Known rows, with every step that occurs:
poram-lusafa-lenaf-lubuk: [ 45  13  38 -14 -25  -8  -1 -29 -11 -23  23  65  31  14 -19   7  35  -1
 -22  -6 -65   1  46]
lusafa-lenaf-lubuk: [ 44   2  41 -11 -28  -1   2   0 -14 -18  17  57  26  -1 -13  10  29   5
 -14  -7 -61  10  39]
poram-lusafa-lenaf-lubuk-rezi: [ 26   1  35  -7  16  13 -16 -35 -15  16  47  34  41  23  -6  37  40   0
 -25   0 -57  16  42]
rezi-lubuk-tomar-sefo: [ 22 -28  -3 -22  59   9  -4  -9 -24   8 -11   6  47  -7 -15  33  -1   7
 -10   4 -14 -32  10]
poram-lusafa: [ 11  15  -7  -6  23 -12  -5 -45   3 -10  14  25  24  33 -22  -7  27  -7
 -13  14 -21 -21   9]
funo-sote: [ -3 -11  19 -53  -2  15 -15  -4 -10 -33  28  -4  31  14  -8 -17  -2  14
  19  18 -18  -6  24]
poram-lusafa-lenaf-lubuk-rezi-sote-zubuf: [ 23  13 -41 -34 -21 -28 -31  -9 -28  48  14  29  46  22 -10  17   5  33
 -37  25 -46  13  51]
poram-lusafa-lenaf-lubuk-rezi-sote: [ -1   5  36 -55   0 -25 -26 -15 -26  23  28  -7  45  28  11  10  31  16
 -23   9 -35  -4  49]
sefo-tomar-poram-lusafa-lenaf-lubuk-rezi-sote-zubuf: [ 13  14 -51 -39 -25 -27 -30  -5 -33  40  -7  26  40  13 -12  -1  -3  28
 -34  30 -39  12  55]
zubuf-sote-rezi-lubuk: [  5 -15 -41 -55 -19 -17   8  -4 -38  -4  -3 -24  29  28  -5   3  27  36
 -11  33 -25 -15  16]
funo-sote-zubuf: [ 19  -1 -54 -31 -17   2 -24   3 -18  12  11  26  34   9 -23  -4 -19  35
  -4  35 -34  14  28]
lenaf-lubuk-rezi-sote-zubuf: [ 15   4 -46 -27  -2 -22 -30   8 -33  53   2  14  40  13  -8  10   2  42
 -24  36 -46  23  31]
funo-sote-rezi: [  5 -24 -53 -39 -21  51   1 -29 -26 -18  16  -2  21  11   8  -5   2  27
   6  33  -6  12   2]
lubuk-lenaf-lusafa: [ 23  13  35 -15  -1 -23  16 -50 -11  17  30  43  31  37  -8   2  22  16
 -35   8 -43 -22  -2]
lenaf-lusafa-poram: [ -4  14   4   7  50 -11  23 -31  -6  -7 -33  12  26  35  -9 -13  31  -3
 -17 -10 -43 -24  62]
tomar-poram-lusafa-lenaf-lubuk: [ 37   9  35 -22 -26  -4  -1 -36 -11 -33   7  66  29   9 -27   0  23  -8
 -14  -7 -61  -4  55]
rezi-lubuk-tomar-poram: [-22 -23  -1 -48  33   0 -18 -10 -14 -22 -53  -3  38  10   5 -27  -3 -16
   7   8 -20 -23  36]
zubuf-sote: [  5 -17 -15 -69  -2 -20  19  41   4 -19   2 -14  26  -6 -16 -18  30  42
  19  11  -9   1   3]
lubuk-lenaf: [ 21 -12  21 -22 -27 -12   6   2  -5  21  28  28  50   6  -6  18  16   5
 -25   0 -10  -5 -15]
tomar-poram-lusafa-lenaf-lubuk-rezi-sote: [ -9   1  33 -63  -1 -21 -27 -22 -27  12  12  -6  43  23   4   3  19   9
 -14   9 -32 -10  59]
tomar-lubuk-rezi-sote-zubuf: [ 28  -5 -47 -29   7 -11 -35  19 -35  55   8  11  34  21 -17  22  -7  42
 -30  43 -27   9  32]
sefo-tomar-lubuk: [ 63 -15   9   0  37  24  -9  48 -32  -6   7  21  -5  17 -36   1  17  14
 -29  47  -2 -14  -2]
lusafa-lenaf: [ 31  -5  22 -16 -44   0   1  23   5  -4  28  35  23  -3   2  29  11 -10
 -14 -23  -6 -12  41]
poram-lusafa-lenaf-lubuk-tomar-sefo: [ 42 -19   8 -19  43  20   0 -30 -14  -6   1  46  50 -13 -20  33   7   2
 -17  -9 -29 -19  24]

Rows:
[ 19  11  14  -2  34 -12  23 -22 -18   2 -21  24  35  41 -16  -7  33   0
 -45  -1 -37 -27  57] => sefo-tomar-lubuk-lenaf-lusafa-poram
[  7 -11 -34 -21  -9  -6  -2 -18 -42   6  -3 -12  23  32  -1  12  21  18
 -18  33 -27 -17  12] => sote-rezi-lubuk
[ 11 -28 -77 -49 -21  27  25   3 -17  -9  -2  -9  18  -3   2  -4  24  46
   5  28   0  17 -13] => zubuf-sote-rezi
[ 61 -24  36 -27 -11   8  -3  10 -20  14  39  42  42  22 -33  36  10  10
 -39  18  -8 -20  -4] => tomar-lubuk-lenaf
[  1  10  -4 -10  16 -17  26 -50 -22   6 -23  14  45  48  -4   1  33   3
 -40  -6 -46 -28  62] => sote-rezi-lubuk-lenaf-lusafa-poram
[ 19   2  13 -38 -31  -3  -9 -28  10 -22   9  45  38  15   0   9   8 -29
 -20 -25 -10 -28  64] => lubuk-tomar-poram-lusafa-lenaf
[ 20   9  12 -48 -20 -35  22 -56 -28  13  27  25  39  49  -7   2  30  36
 -41  18 -49 -27   9] => zubuf-sote-rezi-lubuk-lenaf-lusafa
[ -3 -22  13 -43  15  16 -13 -12  -7 -32 -45  30  37  -6   4 -25   0 -17
   6  -7 -32  -4  44] => lusafa-lenaf-lubuk-tomar-poram
[ 19 -14  -3 -37 -45 -18   5 -20 -32  25  25  14  56  27  -1  27  20  14
 -40  16 -20 -15  -3] => sote-rezi-lubuk-lenaf
[ -1  -3  39 -53  -2 -20 -24   5 -28  26  24 -12  42  18  15  12  27  20
 -17   8 -33   3  45] => lusafa-lenaf-lubuk-rezi-sote
[ 39 -18  15   3  59  36 -22  18 -30  28  36   4  16  25 -18  33  28  11
 -30  38 -14   6   9] => sefo-tomar-lubuk-rezi
[ 25  -7  38  -6  14  18 -14 -15 -17  20  43  29  38  13  -1  39  36   4
 -20  -1 -55  22  37] => lusafa-lenaf-lubuk-rezi
[ 18  -3  33 -15  15  18 -17 -42 -15   6  31  36  39  17 -13  30  28  -7
 -17  -1 -54  10  51] => tomar-poram-lusafa-lenaf-lubuk-rezi
[ 15   9 -44 -42 -22 -23 -32 -16 -29  38  -2  30  44  16 -17  11  -8  27
 -28  24 -42   7  61] => tomar-poram-lusafa-lenaf-lubuk-rezi-sote-zubuf
[ 10 -16  29 -52  32  -4 -31  18 -33  30  25 -27  31  30  -1  19  16  24
 -18  30  -8 -13  31] => tomar-lubuk-rezi-sote
[ -2 -12  11 -34  42 -20 -22   7 -17  11 -10 -13  56  37  41 -10  39   3
 -27  10 -39  -7  14] => rezi-lubuk-tomar
[ 23   5 -39 -32 -23 -23 -30  11 -31  52  10  23  43  12  -5  20   1  37
 -31  24 -43  19  47] => lusafa-lenaf-lubuk-rezi-sote-zubuf
[ 24 -33 -26 -22  51  23   0 -19 -30   9 -13   6  46  -7 -10  36  -2  12
 -14  10 -10 -27   6] => sote-rezi-lubuk-tomar-sefo
[ 15  -8  28   2  44  19 -15 -19 -21  22  31  16  34  15  -6  25  39  11
 -11  15 -58  27  15] => lenaf-lubuk-rezi
[ 26 -10  31 -28  16   3 -14   6  -7  -4   2  35  55  14  40  -8  44   1
 -28 -10 -58  20  26] => lusafa-lenaf-lubuk-tomar
[ 26   0 -54 -26   5 -15 -33  30 -39  57   3   7  30  17 -13  10  -2  42
 -36  48 -23  14  26] => sefo-tomar-lubuk-rezi-sote-zubuf
[ 49  10  38 -15   9 -12  12 -34 -25  13  32  49  21  45 -21   3  23  21
 -51  26 -38 -27   0] => sefo-tomar-lubuk-lenaf-lusafa
[ 13   4 -59 -28 -15 -30 -23  24 -25  43 -12  11  31   7 -10  -3  -9  39
 -17  33 -23   8  22] => rezi-sote-zubuf
[ 27  -2  28 -30  18  -2 -16 -15  -5  -7   5  41  59  24  36 -11  48  -3
 -34  -9 -61  14  31] => poram-lusafa-lenaf-lubuk-tomar
[ 34 -28   3 -12  62  26   1 -13 -19  -1 -12  31  44 -21 -19  25   4  11
  -5   1 -29 -10   3] => lenaf-lubuk-tomar-sefo
[ 21   6  21  -6  36  -8  21 -32 -14   0 -15  28  39  45 -21   5  28   0
 -39  -7 -41 -32  62] => tomar-lubuk-lenaf-lusafa-poram
[  9   1 -55 -27  -1 -21 -30  15 -28  58   3   4  38  13  -5  13  -4  39
 -23  34 -28  16  27] => lubuk-rezi-sote-zubuf
